Each row was made from one walk, in order. Every step used is in the known rows, and no mark comes twice. Write each row's walk.
Known rows:
remos/sezaz/sokofat/luzop: [ 28  -4  -7 -16   8 -36  26   3 -19   7   3  41   4  -5  19  14  -7 -49
 -17 -15 -16  31  30  30  62   4  -6 -19  -8   7 -23 -37  38  12  11 -17
  11 -11 -60  33  -3 -16   2  27  35  -2 -42 -30]
turogi/sokofat/luzop/tokun/mize: [-14  12 -31  32 -19 -10 -21   0 -18 -10 -25 -15  12  31  27  -1   0  30
  23  -5   8 -22  17  55  -5 -27 -14  33 -10  -2  90 -21   0  27 -10  19
 -29  -8 -16 -16  25  -8 -12   5  22 -28   4  14]
sokofat/luzop: [  8  -4 -38  -7   0 -30  -6  33  -1  10 -11  18  18  -8   5  25 -10 -13
  33   8 -16 -35   4  31  49   9  16 -21 -39 -17 -19 -26  14  -2 -28 -39
 -10  -5 -43  -5  20 -28  -7 -10  55  28 -42  30]
turogi/sokofat/rimavok/tokun: [-16  14   7  24 -10  -6  -1   9 -21  25  28 -37 -13  47  -4 -14  -9  25
   1  51  73   9 -34  57  25 -18   3   3 -13 -18  21 -19  19  24 -15 -22
 -46 -32 -22  11 -40 -23  13  28   2  13  21 -22]
luzop/tokun/rimavok/sokofat/mize: [-28  33  13  19 -18  36  20   3  20  19  33  -2  13  19  -5 -43   4  49
  20  23  67  16  42  33 -17 -76 -39  75 -14 -20  29  -2  15 -10 -16   8
 -40  -1 -37  20  26  -3 -28  44  48  44  21  -2]
turogi/sokofat/mize/tokun/rimavok: [ -4  58 -27  21 -19  33  21 -19  29  27  10  -1  30  29  14 -46   2  38
 -17  15  49  -2  22  81   3 -81 -42  62 -15  -1  50  15  19   3   3 -22
 -11  16 -53   0  -2 -11  17  37   7  13 -10 -37]
remos/sezaz/sokofat/rimavok/tokun/mize: [-33   3  60  16 -19 -13  38 -37 -38   1  10  11 -14  35   8  22  14 -29
 -58   8  70  60  26  18  29  -3  21 -23  24  38  19 -54  34  45  -8 -24
  -7 -46 -29  46 -14 -16  17  58   7  -6  19 -32]
sokofat/mize: [ -1  33  -7  21 -28  -8  13   5  38  28 -11  23  41  15 -10  16 -15  -6
  48  10  35 -22  13  35  42 -14  12  -4 -23 -29 -38 -35  25 -28 -33 -49
  11  -7 -47   6  35 -18   3  37  44  45 -22  -2]
rimavok/sokofat/turogi: [-21   4 -18  11  11 -13 -28  31  11  28  31  -8   6  -8   2  32  14 -15
  39  43  25 -13  46  49  36  -7 -16   6 -31 -67 -25 -73  10 -18 -53 -35
 -20   4 -16  18 -21 -34 -11   4  36  50  -9  24]
tokun/turogi: [ -5  18 -11   4 -21  22 -16  30  18  -6  21  24  14   7  21   8  17 -28
  40   7 -17 -55  -3  -2  42  21  22 -28 -15  17 -37  -8  18 -17 -54 -46
   5   4 -15  12 -14 -47 -26  16  31  15 -20  22]
remos/sezaz/sokofat: [ 21  13  19  -2  -5  -1  23   0  -1  17  32  47   5 -11  18   5   2 -41
  -9  -4   5  27  26  25  83  -1 -11  -2   4   1 -33 -45  39 -24  -3 -21
  17  -7 -50  22 -14 -30  -1  63  10   8 -24 -44]
sezaz/sokofat: [ -1   0 -12   6   1   4   5  21  -6   6  30  52  28  -7   6 -13   7 -17
  -7  17   0 -16  27  11  76   2 -14 -10 -18 -40 -42 -53  15 -34 -27 -20
  24  -7 -49 -12 -35 -45   0  42   6   8 -43  -5]
vigav/turogi: [  6  28  -8   8 -33  33 -24  28  20   3  23  44  34  32   4  24 -10 -11
  29  18   4 -23   2  12  49  38 -12 -16 -23  -3 -40 -24  27 -29 -33 -29
   8  27 -11 -12  -4 -30 -26  49  47  32 -23  35]
turogi/sokofat/luzop: [ 21   2 -41  10   4 -25 -21  30  -4  10   3  -2  22  15  -5   2 -11   0
  29  21  -2 -23  -4  72  35 -17 -14   8 -32 -22   8 -24  15   3  -5 -16
  -9   2 -48  -7  -3 -16   8   2  23   6 -41  -2]
mize/sokofat: [-10  11 -31 -10  -2  -3  -3 -18  32   9  10  32  36   6  10  20  27   9
  25  18 -13 -33   9   4  68  11   2   6 -26  -6 -29 -35   5 -36 -34 -21
  19   8 -20 -40  -4 -55 -17  32   6  19 -11  -4]
vigav/turogi/sokofat: [ 20  38 -11  20 -29  40 -34  29  14   8  32  19  43  55 -12   0 -12   7
  22  29  23 -15  -7  52  45  12 -41   7 -24 -10 -11 -23  28 -17   0 -14
   9  36 -14 -18 -25 -14 -10  58  13  11 -23   3]
tokun/sezaz/sokofat/mize: [ -4  13  31  -2  -2   9  31   4  -9   7   0  62  47  13  -4  -3   7   5
  11  -1  50 -18  56  12  20   0 -29  -6  14 -47 -22 -63  46  -7   4 -11
  40  -9 -53  12  12 -25   7  61  37  10 -58 -53]
turogi/sokofat/luzop/tokun/sezaz: [ 11   4  -1 -19  12 -15  -7  31 -37   3  -3  12  -7  23  34 -26  -2  36
  40  -5  14 -39   9  44 -19   1 -31  28   4 -37  87  -7  29  27  15  29
 -40  -5  -6 -16  19 -20 -20  15  45 -25 -16 -32]
rimavok/tokun/sezaz/sokofat: [ -5  -3  38 -11   2 -10  31  30 -25  -7  24  52   7 -16  25 -15  28  18
 -38  17  43 -39  14 -10  13  24 -29 -11  37 -18  23 -51  53  21 -21  10
   2 -27 -24  -5 -14 -28  -9  50  17 -26 -38 -15]
vigav/turogi/sokofat/sezaz: [  6  30 -11  31 -19  42 -24  33  -4  21  19  13  46  85  -9   7 -24  -7
  43  15  24  16 -14  77  31  15 -38  -3 -20  24  -6 -27  26 -14  36 -18
  20  25 -23   7 -16  -4  -9  49  34  25 -12 -18]
luzop/sokofat/rimavok/tokun: [-33   7   8   7  -6  -9  25 -15  11  32  34  -5  -8  38  13  20  19  -3
   7  36  67   5 -13  -6  51  -2  33   8  -5 -22  13  -5  15  25 -55 -18
 -27 -36  16  -3  -7  -3   0  12  24   2  28  -3]
turogi/sokofat: [ 11  24 -11  14 -12   7 -29  24  11  21  34   5  22  15   3 -11   3   9
  34  25  17 -24   1  64  53 -12 -16  21 -28 -37  -1 -31  16 -29 -19 -20
  -5   3 -27 -20 -12 -34  -2  32   0  13 -16  -9]
tokun/sezaz/sokofat: [ -2 -11  24 -22  12   7  12  23 -29 -10  29  75  32 -15  11  -2  22  -6
  -2   7  23 -37  48   3  38  21 -29 -13   2 -48 -20 -64  33 -14 -10  -1
  21  -1 -34 -12 -16 -50   1  52  16  -7 -54 -32]
luzop/tokun: [-13  19 -12   4 -20  -5 -12  17   9  13  18  29  -5   1  40 -23  -2  11
  52   3  -1 -36  -6   3  46   2   3  16 -13 -28  18  -8   9 -33 -48 -11
 -37 -11   3 -21   8 -43 -20  29  38   7  15  23]
vigav/turogi/sokofat/mize/tokun: [ 15  62 -34  38 -46  33  -4 -19  37  26 -18   9  45  78   2 -14 -22  27
   1   6  19  11   5  64  13 -28 -53  18 -21   3  26 -12  36  10  14 -14
  12  12 -23   0   9  13  -1  45  24   2 -20 -29]
luzop/tokun/mize/sokofat/sezaz: [-53   8 -20  21 -17   3   8 -36   0 -11 -34  19  32  45  36  19  22  16
  39 -16  -2   6  25   9  16   0   1  12   0  50  55 -37 -10  -6  -4   9
   7  -8  -2 -22  24 -31 -23  29  28  -1  47  -5]
tokun/mize: [-29   9   1  19 -27   2 -15  -1   7  -9   0  29  40  -8  11  42  23  -2
  25  10  16 -38  31  15  37   9  17 -11 -16  -3   4 -47  -1 -24 -53 -33
  13  -3 -24 -23  26 -35 -10  33  22  17 -13  43]
remos/sezaz/sokofat/mize/tokun: [ 10  36  -3  11 -23 -18  55 -54  21  32 -14  40  11   9  32 -17  -6 -20
 -29 -31   2  56  45  35  58 -40 -25   3   2   9   6 -34  48   8   9 -22
  25 -24 -58  38  22   4  16  52  18  -5 -24 -71]

Which walk is each row?
[-52 -18   4   5  -9   1  -2 -64  -7  -8  -3   0  39  37 -14  48  32  -3
   7  22  35   8  39  10  40   9  33  -6 -30   8  -8 -51 -23  -5 -36 -28
  14  -6 -22 -32 -15 -59  -1  33  -2  27  23 -10] -> tokun/mize/sokofat/rimavok
[  8 -11 -57 -21   6 -39   7 -11  16  -5 -19  18  41   5  11  29  10  -2
  16  10 -30 -31  10  11  49  16   6  -7 -34  -4 -12 -26   0   0 -18 -15
  16   3 -41 -33  11 -35 -13 -11  33  17 -28   6] -> mize/sokofat/luzop
[ -7   2   2   8 -11 -22  21 -21 -27 -17 -20  30   3  11  41   9   2 -22
 -28 -41  -7  32  47  10  27  -9  -1   5  19  22  59 -38  29  40   8  15
  -2 -18 -29  26  21  -5 -11  29  39 -28  -4 -13] -> remos/sezaz/sokofat/luzop/tokun/mize
[-32   3 -13  13 -17   5  -8 -39  25 -15 -14  34  57   8   5  48  43  16
   6  13   6 -32  39  -3  52  14  12   0 -11  11  10 -55  -5 -19 -40 -13
  36  10 -21 -44  16 -44 -16  36  -3  10  -5  17] -> tokun/mize/sokofat
[ -4  23 -30  16 -18 -11  38 -29  18  19 -20  36  31  12  18 -27   0   6
 -28  -5   3   6  37  24  49 -38 -33  -3 -17 -29  -8 -44  20  -1 -19 -18
  26 -21 -59   8  -1  -8  14  33  12  -4 -37 -39] -> sezaz/sokofat/mize/tokun
[ 32  17 -36  12 -21  15 -26  36   6  -4   6  12  37  58 -11  17 -26  -3
  13  19   2 -14  -5  62  23  16 -35  -4 -35  -3   3 -14  32  21  17  -9
   5  30 -29  -8  -9   2  -9  21  43   7 -39  12] -> vigav/turogi/sokofat/luzop
[-25  18  -9   5  18  19 -18  40   0   5  54  -7  10 -16   5  11  32  -3
   9  50  51 -14  58  51   4 -32 -27  41 -23 -50  -6 -38   5 -11 -46 -37
 -37  33 -30  22 -41 -44  -8  11  34  56  -2  36] -> tokun/rimavok/sokofat/turogi
[-13  -7 -29   1 -12   6  -9  25  -3 -12  -2 -11 -15  19  19 -15   9   8
  32   6 -32 -21  13   2 -16 -11  -9   5 -16  14  24   0  12  34 -38  12
 -35 -22  -8  30  11   0 -60 -29  56  -8  -7  15] -> rimavok/sokofat/luzop/tokun/turogi
[ 12  10 -12  -8 -11   1  26  10 -22 -15  -3  24 -25  27  45 -27  -7 -40
  -8 -39 -39  18  11  -4  28   1   0 -16  19  50  17   4  40  45   2  -1
 -16 -11 -27  63 -20 -13 -25   8  45 -35 -16 -33] -> remos/sezaz/sokofat/luzop/tokun/turogi
[-18 -23   7  -2   2   4   8  -1 -40  13  33  28  15  32 -12 -11  -7 -32
  -4  21  38  21  25  22  71  -7   1 -26 -34 -41 -63 -42  -2 -13 -23 -28
   0 -15 -53   1 -63 -58  23  37   7  18 -19 -35] -> sezaz/sokofat/rimavok
[-11  15   0  20 -22   0  13  -3  37  30   7   1  40  10 -30  12  -3  20
  42  28  51  15  44  48  22 -31 -21  19 -29 -38 -32 -55  20 -29 -30 -23
  15 -20 -49  17  44   6 -20  30  39  55 -23  -5] -> rimavok/sokofat/mize
[-39   5   6   2   0  38  10  29 -22  10  39   5  -1  18  18 -34  11  28
  39  17  43  33  21  43  -6 -47 -40  52 -13  11  32  -2  -3 -14   0  13
 -45   3 -24  13   2 -12 -40  27  56  36  32  -7] -> luzop/tokun/rimavok/sokofat/sezaz
[  3  22  -8  24 -17   3  29   2  17  14  -2  43  50  21 -10  -8 -13  -7
  -4   5  33   4  34  25  56 -26 -19 -13 -10 -41 -50 -55  27 -23 -10 -28
  31 -17 -67  19  -2 -19  14  48  16  23 -42 -25] -> sezaz/sokofat/mize
[-16  13 -36  -6 -24  16  -7  -3  23  -6  -3  23  -2  -4  45 -11  24 -16
  12 -12 -47 -46   3  -7  29   0  14 -30 -21  28   7   6  21   3 -63 -35
  -2  -7  -5   1 -14 -36 -26  -3  20 -13 -20   8] -> mize/tokun/turogi
[-41  17 -12  23 -27 -13  14 -33  28 -16 -22   9  30   9  19  42  50  40
 -27  17  27 -35  13 -10  13   7   8   0  21  40  49 -45  10  15 -47  -9
  16 -19  -9 -27  22 -24 -20  24   2  -6  14  36] -> rimavok/tokun/mize/sokofat
[  9  23 -18  20 -19  33 -37  27  18   0  27  -3  16  30  10 -13  13  -9
  31  22  -2 -38 -10  39  28  -6  -7  -3 -12  12  -7  -9  21  -7 -27 -26
   0  16 -18  16 -31 -30 -19  16  -2   0 -21 -15] -> tokun/turogi/sokofat
[-10  21  39   6 -13  -9  51  14 -11   3  -7  43  25  14   7  -7   9  27
 -30   9  80 -26  26   5  -5  -5 -31  -6  42 -21  19 -57  69  26  -3  -6
  16 -34 -46  23  16  -6   1  53  35  -8 -39 -37] -> rimavok/tokun/sezaz/sokofat/mize
[-29   0  15   2 -13 -25  14  15 -13  20  18 -10 -14  20   4  11  -5   4
   9  34  58  -3 -27  21  31   8  33 -16 -16  -4 -14 -23  15  14 -46 -42
 -43 -41 -11   6 -21 -37   7  20  28  28  17  11] -> sokofat/rimavok/tokun
[-15   3  48   4  -4 -16  45 -12 -35  23  32  14 -29  34   9  -2  -8 -31
 -39  10  53  59  -6  22  51   1   4 -18  14  16 -14 -32  45  34  -6 -24
 -23 -46 -37  51 -34 -23  17  50  18   7  16 -54] -> remos/sezaz/sokofat/rimavok/tokun
[ -2  -8 -16 -17  10   3   6  31  -3  -4  31  -1  17 -18 -13   6  12  14
  -3  33  25  -8  46  48   6 -36 -24  34 -34 -13   0  -8  10   9 -21  -6
 -20   9 -57  -1   4 -11 -26  -5  54  47 -33  32] -> tokun/rimavok/sokofat/luzop
[-33  14   4  12 -15  21  19  -4  19   9  29 -17 -22  59  23  18  32 -16
   1  30  54 -14 -24 -26  26   9  45 -19   5  16   2  16  26  45 -65 -32
 -22 -26  23  30 -28  -4 -15  -1  23  -9  19 -10] -> luzop/sokofat/rimavok/tokun/turogi
[-57   0  28  24 -25 -10   9 -15 -22  -2  -2 -13   1  25   2  38  16   6
 -15  25  73 -10   2  12  11   8  37 -20  -5  16  24 -36   4  28 -58 -38
 -29 -38 -11   3   2 -26   1  23  25  16  27  33] -> sokofat/rimavok/tokun/mize
[-14  -7   0 -33  14 -30   5  29 -28  -1 -12  34  -9  -5  38  -5   3  15
  54 -14   3 -57   8   5  -5  29  -2   3  -2 -29  59 -11  23  18 -16   4
 -35  -8  -2 -12  38 -32 -32   5  76  -8 -19   3] -> sokofat/luzop/tokun/sezaz
